Each row was made from one path, in order. Every step used is in the known rows, and no mark comes twice. Write each row's path.
In the rows, 128 means zero.
Known rows:
neda -> fimov: [120 130 106 141 130 117 122 128 142 116 142 124 158 146 121 135 128 169
 122 116 130 109 108 118]
kogi -> vegoz -> ledi: [131 141 134 180 102 155 146 103 146 126 112 124 143 111 113 122 104 187
 150 120 143 139 143 122]
kogi -> vegoz -> neda -> fimov: [ 99 123 104 175  88 116 131  64 187 120 135 124 162 140 123 135  88 247
 153 113 136  99  99 103]
ledi -> vegoz -> neda -> lebid: [116 114 111 138 172 123 121  88 161 127 122 137 132 142 148  95 136  43
 152 115 132  95  99 141]
fimov -> neda -> vegoz -> kogi: [120 135 103 133 158 108 105 120 113 126 112 125 113 132 137 158  94  76
 113 127 133 113 137 157]
gedegi -> vegoz: [112 129  98 104 112 126 129  79 112 127 133 124 130 114 130 128 131 164
 125 124 123 146 113 118]
gedegi -> vegoz -> kogi: [105 136  96 100 109 132 120 127 115 125 126 121 121 124 142 140 135 181
 120 150 125 154 129 128]
lebid -> kogi -> vegoz -> ledi -> fimov: [134 136 125 211  91 163 152  40 135 129 164 121 144 136 106 155 110 162
 173 118 139 144 147 118]
neda -> vegoz -> gedegi: [141 129  92 150 148 109 129  83 102 122 130 129 127 143 133 136 131  53
 125 101 125 127 170 140]
gedegi -> vegoz -> ledi -> fimov -> neda -> lebid: [130 125  54 145 143 134 123  56 117 120 127 121 144 123 116 142 151 137
 144 140 129 139  88 133]
ledi -> fimov -> neda -> lebid -> kogi: [136 112  92 162 131 130 119  81 118 122 157 123 122 150 117 154 133  28
 151 132 128 112 109 131]
lebid -> neda -> fimov: [128 132  95 146 121 119 128  90 119 119 159 121 135 153 148 132 126 148
 126 127 117  91  95 109]
lebid -> kogi -> vegoz: [121 130 142 173  75 148 143  79 133 126 148 123 121 123 115 133  90 118
 153 106 137 130 146 109]
neda -> vegoz: [129 131 119 127 163 115 127  82 122 127 133 133 138 135 126 125 112  54
 125 106 125 117 131 141]
lebid -> neda: [135 131 118 131 119 130 135  94 106 129 145 125 107 134 155 126 123 103
 131 139 115 111 117 118]
vegoz -> gedegi: [140 126 101 149 115 123 130 126 108 122 125 124 117 135 135 140 145 126
 129 123 127 137 167 128]
fimov -> neda -> lebid -> kogi: [135 117 109 143 129 139 114 112 121 115 134 126 101 129 129 131 119  21
 140 116 134 108 106 128]
fimov -> neda -> lebid -> kogi -> vegoz -> gedegi: [139 118  89 199  77 140 131  98 115 111 123 118 102 129 117 137 110  49
 155 108 140 117 159 119]
raku -> vegoz: [145 129 110 123 140 106 131 132 142 124 119 126 141 127 124 127  93 107
 119 118 119 135 158 121]
fimov -> neda -> lebid -> kogi -> vegoz: [127 120 117 174  89 144 129  99 135 118 126 122 112 121 112 126  90  49
 154 113 141 108 119 119]
kogi -> vegoz -> gedegi: [131 129 108 181  76 129 145 117 122 124 116 120 127 127 116 133 119 153
 140 121 134 138 179 119]
fimov -> neda -> lebid: [133 118 102 130 140 124 114 148 129 118 105 127 117 125 126 122 130  59
 129 134 132 107 103 137]
ledi -> fimov -> neda -> lebid: [133 113  85 148 143 114 120 118 129 126 129 124 140 146 114 145 146  68
 140 150 125 111 105 141]
raku -> vegoz -> ledi -> fimov -> neda -> lebid: [163 125  66 163 168 116 125 110 145 117 113 122 157 136 113 142 112  81
 138 135 125 128 134 137]
fimov -> neda: [129 125 113 135 129 116 113 121 115 127 114 124 113 114 120 148 104 128
 122 122 134 116 120 136]
ledi -> fimov -> neda -> vegoz -> gedegi: [140 121  59 175 153  87 121  43  88 128 138 121 131 149 115 180 123  60
 131 110 124 118 163 152]
vegoz -> raku: [109 115 142 129 131 124 127 119 143 133 130 137 120 136 137 134 103 126
 126 122 121 119 108 122]
neda -> lebid -> kogi -> vegoz: [126 124 131 166  89 156 142 108 148 119 140 127 127 136 118 107 116  52
 160 120 135 119 127 112]

Which path is each row?
[102 117 148 140 166 122 127 100 132 138 131 137 122 136 135 121  99  55
 126  96 128 106 115 138]
ledi -> vegoz -> raku
[137 136 107 120 136 115 122 178 144 123 111 124 133 138 139 142  95 127
 114 145 121 143 174 131]
raku -> vegoz -> kogi
[135 121 121 137 128 152 128 118 135 116 148 131 116 144 134 111 142  25
 147 123 129 120 116 120]
neda -> lebid -> kogi
[ 99 118 150 160  92 129 142 104 156 136 121 133 129 129 121 127  77 154
 138 119 128 119 120 112]
kogi -> vegoz -> raku
[106 121 126 159  86 127 137  64 171 131 120 128 134 122 129 129  88 200
 158 123 134 118 121 114]
kogi -> vegoz -> neda
[158 139 108 141 152 129 134 120 147 118 112 127 145 119 127 125  95 140
 129 113 127 146 160 125]
raku -> vegoz -> ledi
[138 113  89 118 152 106 124 111 185 116 111 134 143 141 147 107 104  88
 144 130 116 115 120 116]
raku -> vegoz -> neda -> lebid
[119 139 117 125 158 120 119 128 125 127 126 130 129 146 140 137 117  77
 121 133 127 126 148 150]
neda -> vegoz -> kogi
[123 112 107 122 138 127 122 106 173 120 121 136 129 142 151 106 140 112
 153 140 126 107  90 124]
vegoz -> neda -> lebid
[102 122 111 189  75 132 131  29 176 116 164 123 147 143 127 146  77 207
 165  93 138  99 103  95]
lebid -> kogi -> vegoz -> neda -> fimov
[110 120  98 142 127 109 116  80 171 118 144 128 153 147 138 141 113 217
 140 116 130  98  86 112]
vegoz -> neda -> fimov
[141 131  97 170 144 129 122  78 117 129 130 121 137 124 114 169 124 169
 142 132 135 131 123 142]
vegoz -> ledi -> fimov -> neda
[146 124  85 167 156 136 123 107 132 121 121 124 144 137 116 142 149 105
 148 143 134 122 104 144]
vegoz -> ledi -> fimov -> neda -> lebid
[131 137 118 196 102 145 152  75 146 134 136 122 162 132 101 145 122 196
 160 135 136 143 143 125]
kogi -> vegoz -> ledi -> fimov
[147 145 106 153 165 137 137  34 105 124 142 130 120 132 157 120 112  62
 139 111 120 110 122 134]
lebid -> neda -> vegoz -> ledi
[128 120  98 154 131 107 120  90 112 135 136 121 134 134 110 172 121 135
 131 136 126 121 121 139]
ledi -> fimov -> neda
[119 113 117 148 159 141 121  49 152 122 152 135 117 144 151 104 125   4
 164  97 135  96 101 132]
ledi -> vegoz -> neda -> lebid -> kogi
[121 130  85 150 160  98 111  89 112 133 134 123 133 152 124 181 109  83
 124 142 126 119 143 161]
ledi -> fimov -> neda -> vegoz -> kogi
[126 115 101 193  91 134 135  72 134 125 149 119 131 142 101 151 107  55
 164 129 134 112 122 123]
ledi -> fimov -> neda -> lebid -> kogi -> vegoz
[158 131  78 167 156 109 126  83 131 125 121 119 150 124 109 170  88 147
 132 122 126 138 153 136]
raku -> vegoz -> ledi -> fimov -> neda
[139 122 103 188  75 151 145 107 129 112 137 122 115 144 125 116 133  45
 161 115 135 129 169 111]
neda -> lebid -> kogi -> vegoz -> gedegi
[125 132  68 151 128 128 124  28 102 128 134 117 138 111 114 169 127 206
 138 127 130 149 106 133]
gedegi -> vegoz -> ledi -> fimov -> neda
[100 119  88 107 111 119 123  26 142 127 133 128 125 115 147 132 118 210
 142 122 122 134  94 113]
gedegi -> vegoz -> neda
[148 124  91 180 143 152 123  70 124 117 149 123 125 142 119 151 136  65
 161 127 137 122 108 135]
vegoz -> ledi -> fimov -> neda -> lebid -> kogi
[125 140  98 124 125 148 131  68 117 120 125 125 133 106 133 126 134 198
 134 118 132 156 112 121]
gedegi -> vegoz -> ledi
[109 113  84 115 111 141 124  21 148 115 153 131 114 131 154 115 131 106
 162 116 124 126  80 106]
gedegi -> vegoz -> neda -> lebid -> kogi
[158 135  93 161 156 120 140  91 143 127 136 124 165 139 117 151 110 151
 139 130 121 149 162 128]
raku -> vegoz -> ledi -> fimov
